Known rows, with every step that occurs:
K-H: [ -2   4   3  -3  -9   1 -11  -2  -5   0  -4   0  -2   6   5   3   4  11
  -4   0   3  -9   2  -2   2  -3  -2  12  -1   3  11   7   2]
T-Z-V-Y-Q: [ -4  20   4  -9   3  -9  14   1  -9  -3   4  11   3  11 -24   5  -1  -9
   2   7  -5  10  -7   2   1   7   7   6   5  -3  -5 -16  -2]
X-D: [ -8  -8  -3  -3  -8   0  -4   2   6   4  -6 -12   8   4  10  -2   4   4
  -7  -2  -5  -3  -7   4   4   2   0   4  -8  -3   0   5   1]
Y-Q: [ -4  15   1  11  -6   4  -7   4   7   0   5   8  10  -2  -3   0   5  -1
  -8 -18  -1   0  -6   1  -5   4   0  11   6   1  -1   6  -8]
K-X-W-L-Z-V: [ 18   0  -3 -21  10  -6  15  13   0   5   0  19  -6   5 -10  12   6  -1
  -6  17   3   2  -8  -5  -9   2  16  -1  -1   3   6  -8  -5]
Z-X-D: [-10  -8   3   0  -7  15  -4  -9   0   4  -7 -20   8  -2   5   2   0   2
   0  -8 -14  -4  -3   4   6  -6   0  -6   1   5   2   6   7]
K-X-Y-V: [ -2 -32 -10  11  -2   8   6   6   6  -2   2  -2  -3  -4   8   2   1 -18
  -5  11   4  14  -5   3   6   2  -3 -15  -3  -2 -26 -13  -5]
X-W-L-Z: [ 20  15   0 -14   4   1   5  11  -2   3  -2   8  -2   1   3  -5   7   6
 -11  10   8  -7   4  -8 -10   3  15  10  -5   1   5   2  -7]
Y-V: [-8 -9 -4  7 -3 -2  8 -7  0  5  6 -7 -1  1 -1 -9  5 -2 -9  4  2  1  1 -2
  0  4 -7  1  0  1 -2  3 -8]
M-Z-F: [ -9  15  -3   5  -1  -4  12 -13  12 -11  13   4   2   8   7   4   8  -4
   2   4   2 -13   2   5  -3   1 -10   8  15  21  -3  -4 -10]
Z-H-K: [ -6   8   1  18   5 -23  -2   8   3  -3  -6   4   4  -5   5  -3  -6   6
  -4   3   0  -3   1   2  12  -6   1   0 -14  -3   1   7   3]
K-H-D: [ -4  -1   1   2 -13  -4   1  -2  -2   5  -3  -9   0   0  -2   1   4  18
  -3  -2   7  -6  -1  -8  12  -1  -5  -2  -4   9  25   4  17]
Z-X: [-10   2   2   5  -4  15  -5  -9  -1   4   3 -10  12  -7  -2   2   6  10
   1  -9 -12  -3   7   0  -1  -5  -7  -8   7   9   5   2   5]
Y-V-Z-Q: [ -6 -14  -4   8   8  -2  -2 -22  -5   5   4 -13 -11   3  -1  -5   3  -1
  -1 -12   1   4   5   0  -2  13  -9   7  10 -12  -3   3 -16]
T-Y-Q: [ -9  18  -3  14  -6   2  -6  10   4   0   9  14  10  -4   0  -5   5 -16
  -4 -18  -9  -2 -10   9 -10  -2  -1  10  -4 -13   4  -2 -14]
L-Z-X: [ 7 12  3  0 -6  9  0 -1  0 -1 13 -4  9 -3 -3  5  3  8 -1 -5 -1 -9 11 -3
 -6 -7 -5 -5 10  7 14  8  6]
X-K-H: [ -1 -12   6 -13 -14  10  -7   7   3   6 -10  -1  -3  12   2  -4   9   5
  -2  -1   7  -2   5  -4  -3   0   6  17  -1   5  -1  11   5]
M-Z: [ -9   8  -4   9  -4  -3   4  -5   4  -5  10  -6   1   2   2  -2   2  -1
   4   0  -4  -9   5   1  -8  -2 -11   7   9   6   0   5  -1]
Z-H: [ -8   8  -4   8   1 -18 -14   0   0   4  -1   2  10  -2   6  -1   0   6
  -1  -1   3  -4   3   1   4   6 -12   8 -10  -4  -3  10   1]
K-H-Z: [  0   4   6  -6  -9   7 -24  -4  -7  -2   3   6 -11   7   3  -1  -1  14
  -1  -1   5   3  -2  -7   5  -5 -12   6   5   3  12   2   5]
M-Z-H-K: [ -7  14  -1  24   4 -27   5   1   2 -11   2  -1  -3  -3   4  -2 -11  -7
   7   4  -3 -11   2   3   6  -7  -1   4  -3   0   3  11   7]
V-Z: [ -4  -2  -6  -3   6  -5  -6   0   7   3  -2 -10   2  -4   9  -1   1   4
   0 -17   5   1   1   4  -6   8  -9   8   0   1  -6   0  -6]
X-K-H-D: [ -5 -12   5 -10 -18   4   5   5   6  11  -9 -11  -2   7  -5  -3   8  12
   1  -2  11   1   4  -8   7   2   2   2  -4   9  10  10  21]
W-L-Z-H-K-X: [ 22  -1  -1  11   9 -18   9  20  -3  -6   3  31  -6  -6   3   5 -12  -3
  -1  10  12  -7  -5  -2   3  -5  15 -13  -8 -17   3   9   8]
H-Z-V-Y-Q: [ -3  10   8 -12   3   0 -11  -9  -2  -5   0  17  -1   6 -22   2 -11   2
   3  -2  -5  20 -18  -3   3   6  -6   1  10  -5  12 -18  -4]
L-Z: [10 11 -2 -1 -6 -6  0  9  5 -1 13  5  8  4  3  0  9 11 -6  2  8 -9  6 -3
 -9 -1 -5  6  1 -1 14  5 -2]
T-Y: [-12   7  -6   4  -4  -2  -1   4  -2   5   9   1  11  -4   8  -7   9  -4
   0  -4 -12  -7  -1   6 -10  -4  -6   2 -11 -11   3  -8  -9]
L-Z-H-K: [ 12  18   1  12   4 -31   1  16   4  -6   4   8   3  -1   4  -1  -6   5
  -6   7   9 -11   3  -2   6  -6   4   5 -14  -7  14  12   6]
H-K-X-D: [ -6 -25  -3  10  -2   3   9  11  15  -3  -5  -2   0  -1   6   3  -8  -4
   1   3  -5   4 -14   6  12 -11  18 -16  -5  -1  -6   4   5]
H-Z-X-W: [ -8   6   3  -2   4  30 -16 -13   4   0   0 -16  -3  -5  -6  -6   2  10
   5  -2  -7  10   8  -5   4  -9  -6  -4   9  21   2  -1   3]
T-Y-V: [-12  -7  -7   9  -5  -2  10   0  -4   7  10  -4   1  -2   5 -13   6 -15
  -5   1  -8  -5  -2   5  -7   0  -6   2 -10 -13  -1  -6 -16]
W-L-Z: [ 19  14   2 -10  -3  -4   6  10  -7   2   8  17   3   0   7  -2   5   7
 -11   5   9  -8   1  -6 -11   3   2  -1  -2  -8   9   2  -1]
H-Z-V-Y: [ -7   0   5 -21   3  -5  -8 -11  -7  -1  -1   7   0   5 -14  -1  -9  14
   5  13  -6  15  -8  -6   3   4 -12  -9   3  -4  12 -24  -1]
Z-X-Y-Q: [ -1  10   4  11  -8  21  -9   2   4  -8  -2  -6  12  -9   5   8   3 -13
  -5 -15  -7   8  -5   5   3   1   0  -4   6   5 -12  -9   1]
X-K: [ -8  -8   1  -8  -9  10   0   7  12  10  -2  -3   9   5  -2  -8  11   5
  -3   1   1   1   7   0  -8   6   2   4  -1   2 -10   8   2]
W-L: [ 2  5  0 -7 -1  2  4  2 -7  5 -3 10  6 -6  5 -4  8 11 -8  0 -2 -4 -3 -4
 -5  6  1 -4 -2 -6 -4 -2 -3]
V-Y: [-6 -4  2 -5  0  5 -5 -9  1 -1 -4  2  7 -1 -2 -8 -5  7  5  2 -4  0  5 -2
  1  6  3 -3 -2 -7  6 -7 -5]

Rows:
[ -9   0   3 -17   3 -12   7 -10  -5   3  -7   2   8   5 -11   4  -1   9
   1  12 -10   4  -4  -3   0   6   0  -4  -4  -5  13 -19  -5]  Z-V-Y
[ -4 -15  -7   1   7  -5   7  -8   2   5  -1 -15  -6  -2   4  -7  -1  -5
  -4 -12   7   5  -1   4  -5  10  -8   5   0  -1 -12   1 -12]  Y-V-Z
[-10  10   0 -19   2 -11  17  -3 -13   1   2   1   3  10 -19   3   2   4
   6  24  -8   4   1  -1   1   4   1  -3  -1  -1  -3 -20   0]  T-Z-V-Y
[  4 -30 -16  12  13 -17  -6   3   3  -3 -10  -7 -12  -7  15   2 -15 -29
   4  -3  15  17  -7  11  10  13 -10  -3 -11 -12 -35  -6  -6]  K-X-Y-V-Z-H
[ -5 -13  -2   1  15  18   6 -19   3   5 -10 -29 -14  -6  -3  -7  -5 -13
   4 -12  -4   6   8   3   0   4   4   6   4  18 -10   3 -10]  Y-V-Z-X-W
[  7  14   3  -2   3  16  -1  -3   6   0   4 -13   4  -1  -4   0   5   2
   1   3  -1  -6  15  -4  -6  -7   9   5   4  15  13   8   0]  L-Z-X-W
[ 20  10   8 -29   4 -18  14   2 -16   1  -3  20   0   7 -11   4  -2   8
  -4  17   0  -2  -5  -9  -8   8   9  -3  -2 -17  19 -19  -4]  W-L-Z-V-Y
[ -8   4   2 -13  -1  -9  -7  -1   0   2   7   3   4   5  -9   5   3  18
  -6   6  -7  13 -11  -3  -1   0 -20  -3   3   6   8 -14   0]  H-Z-V
[ 15  18   8 -11   1 -14   5   1  -1  -5   5  19   3   9 -19   8  -5  -4
  -2   0   2   1 -10  -2  -6   8   8   9   4 -10  21 -10  -8]  L-Z-V-Y-Q
[  1 -14 -11   4  10 -26  -6   1  -2  -2 -15 -14  -9  -5  20  -4  -9 -19
  -2  -5  13  13  -4   7   8  15 -15   8 -15 -11 -28  -9  -7]  X-Y-V-Z-H
[ 16  19   2 -27   7 -11  15  10  -6   7  -5   8   0   7  -8   5  12   8
 -14  16   3  -3  -4  -8  -9   4  12   9  -7   3  14 -10  -8]  X-W-L-Z-V
[-11 -23  -6   0   4   6   9 -12  -6   7  -8 -28 -11  -3  11  -7  -9 -29
   6 -20 -15  -3  -9  15  -2  -2  -1   0  -8 -11  -7  -3 -10]  T-Y-V-Z-X-D
[ -8 -12   8  -7  -7  32 -12  -4   6   6   2  -8   1   0  -7  -5   2   9
   5  -8  -4  12   7  -4  -3  -4  -9  -9  13  10  -9   6  15]  H-Z-X-K
[ -4 -16  -3  15   1   3   9  12  12  -5   5  11   4  -7  -2   5  -3   1
   0   3   0   3  -3   2   4 -10  11 -20   1   4  -2   0   2]  H-K-X
[ 18  14   6  -5  -1  12   6   1 -12   2   7   8   3  -6   0   3   5   6
  -4  -4  -1 -12   5  -7 -10  -2   2 -10   7  -3  10   4   5]  W-L-Z-X
[ 23   3  -7  -3  11  -7  -4  11   0   1  -2  21  -7  -2   3   2  -3  -9
   2  11  14  -4   2  -2  -2   3  13   6 -10  -8  -7   9   0]  K-X-W-L-Z-H
[-11  10  -1  16  -4   3  -6 -22  -5  -4  15  -5  -1   7  -1   2   8   3
   9   0 -10 -11  11   0  -7   2 -12   6  21  -8   7   7  -5]  M-Z-Q
[-10  15  -4   6  -3   5  -2  -7 -11   2  20  -2   5   9  -8   1  16  11
   2   8  -5  -2  15  -1  -1   1  -8   4  11  -8  -4   0  -2]  T-Z-Q
[  5 -13   1  -6  19  20  14 -16  -7   8 -18 -20 -19  -9  -1  -8  -3 -14
   1 -10  -2   2   4  -2  -3   8  11   0   2   7 -16   0 -11]  Y-V-Z-X-W-L
[20 -1 -5 -8  7 12  6 12  6  1  3 15 -6 -1  0  2  5 -5 -3 11 11  1  0 -5
 -9  1 19 -2  1  0 -5  3 -5]  K-X-W-L-Z
[-10  14  -1   4  -3  17   7  -2  -9   1  11 -12   7  -2  -9   3   8   4
   7   2  -7  -2  12   1  -1  -9  -6  -8  11  13  -9   1  10]  T-Z-X
[  9   5  13 -15   2  33 -17 -14 -17   0 -14   2 -21   0  -1  -2  -4  10
   3   0  -3   1   0 -10   6  -8   5   1   5  15   7   1   9]  K-H-Z-X-W-L
[ -1   8   5   5   0   8  -8  -7   3  -5  -3  12   6  -2  -9  -4  -9  -3
   2 -10  -1   4  -6   3   2   9  10   5   4  -9   2  -3 -10]  V-Y-Q
[ -1  -3  11 -25  -3  -4 -13 -12 -15  -3  -9  11 -12  14 -11   4 -11  13
   8  12  -4  11  -8  -9  10   0  -6   1   2  -2  22 -18   2]  K-H-Z-V-Y
[ -1 -12  11  -9 -13  25  -7  -5  -1   7 -11  -9  -3   7  -4   2   7   4
   7  -7  -3  -5  10  -3  -1  -5   6   8   5  12   3  15  13]  Z-X-K-H
[ -6  -8  -2  16  -5  11  14 -13  -5  -9   4 -24  -7  -3   6  -1  -2 -25
   5   5  -9  -1   4   3   1  -4 -11 -10  11   8 -15  -9   2]  M-Z-X-Y-V
[ 13  -3  -4  18   5 -24   3  18  11  -8   9  18   0  -3   1   7 -13  -3
   4   9  11  -3   0   3   7 -11   9  -7  -6  -9   5  13   6]  L-Z-H-K-X
[  0 -15  -4  13   0   2   6  20  14 -12  -2   2   3  -9  10   6  -2  -9
  -2  10   1  12  -7   5   9 -10  10 -21  -7   1 -16 -16   3]  H-K-X-Y
[ -4 -10  -5  21   6 -16  -1  12   9  -4  -1  13   3  -8   2   5 -10  -3
   6   4   3   2  -3   7  13  -8   7 -11  -9  -5  -5   9   6]  Z-H-K-X
[ -2   3  -8   3  11 -24 -18   0   1   2  -7  -7   2  -5   8   1  -7  -1
   2 -16   9  -1   1   7   1  11 -13  13 -10  -6 -10  10  -1]  V-Z-H
[ -5 -16  -1   8  -4  13   7  -6  -3  -2  -3 -19   1  -6   7  -1   1 -10
  -6   3  -6   9   4   0   6  -1  -7 -14   3   6 -15 -12  -1]  Z-X-Y-V
[  1  -9   9 -14 -13  15 -19   5   3   3  -4   5 -12  13  -2  -7   3   9
   3  -1  11   8   0  -7   1  -3  -5  10   6   7  -2   7  11]  X-K-H-Z
[ -1  -7  -3  -4   6  10  -7  -2   0  -5  -9 -22   4 -12  16   8   0  -7
   3 -17  -2   7   3   7  -2   2  -7  -6   1   6 -17 -14   0]  V-Z-X-Y
[ -7  -3  -1  -1   7  11  -5 -11   2   2  -2 -17   2  -9   3   4  -3   3
   5 -23  -5  -2   6   5  -6   3  -8  -4   7  10  -5   4   0]  V-Z-X
[ -6  -4  -6  28   6 -20   7   4  10 -14   6  11  -6  -3   0   5 -17 -15
  14   6   2  -5  -1   7   8 -10   2  -7   3  -2  -6  12   7]  M-Z-H-K-X
[ 15  -3  12 -12 -15  18  -3   6  -1   3   0  -2  -6  12  -4   4   6   2
   5  -3   9 -12  13  -5  -7  -7   8  10   9   9  15  19  15]  L-Z-X-K-H
[ 23  18   4   4   6 -29   9  18 -10  -6  -3  22  -2  -4   5  -1  -7   5
  -9   8  10  -9  -1  -5   1  -3  11  -2 -14 -16  10   8   5]  W-L-Z-H-K
[ -5 -21  -5  16   3 -15  -3  10  10  -3 -11   2  -2  -1   9   4 -14  -9
   2   4  -1   2 -13   8  19  -8  12  -8 -16  -7  -8  12  10]  Z-H-K-X-D
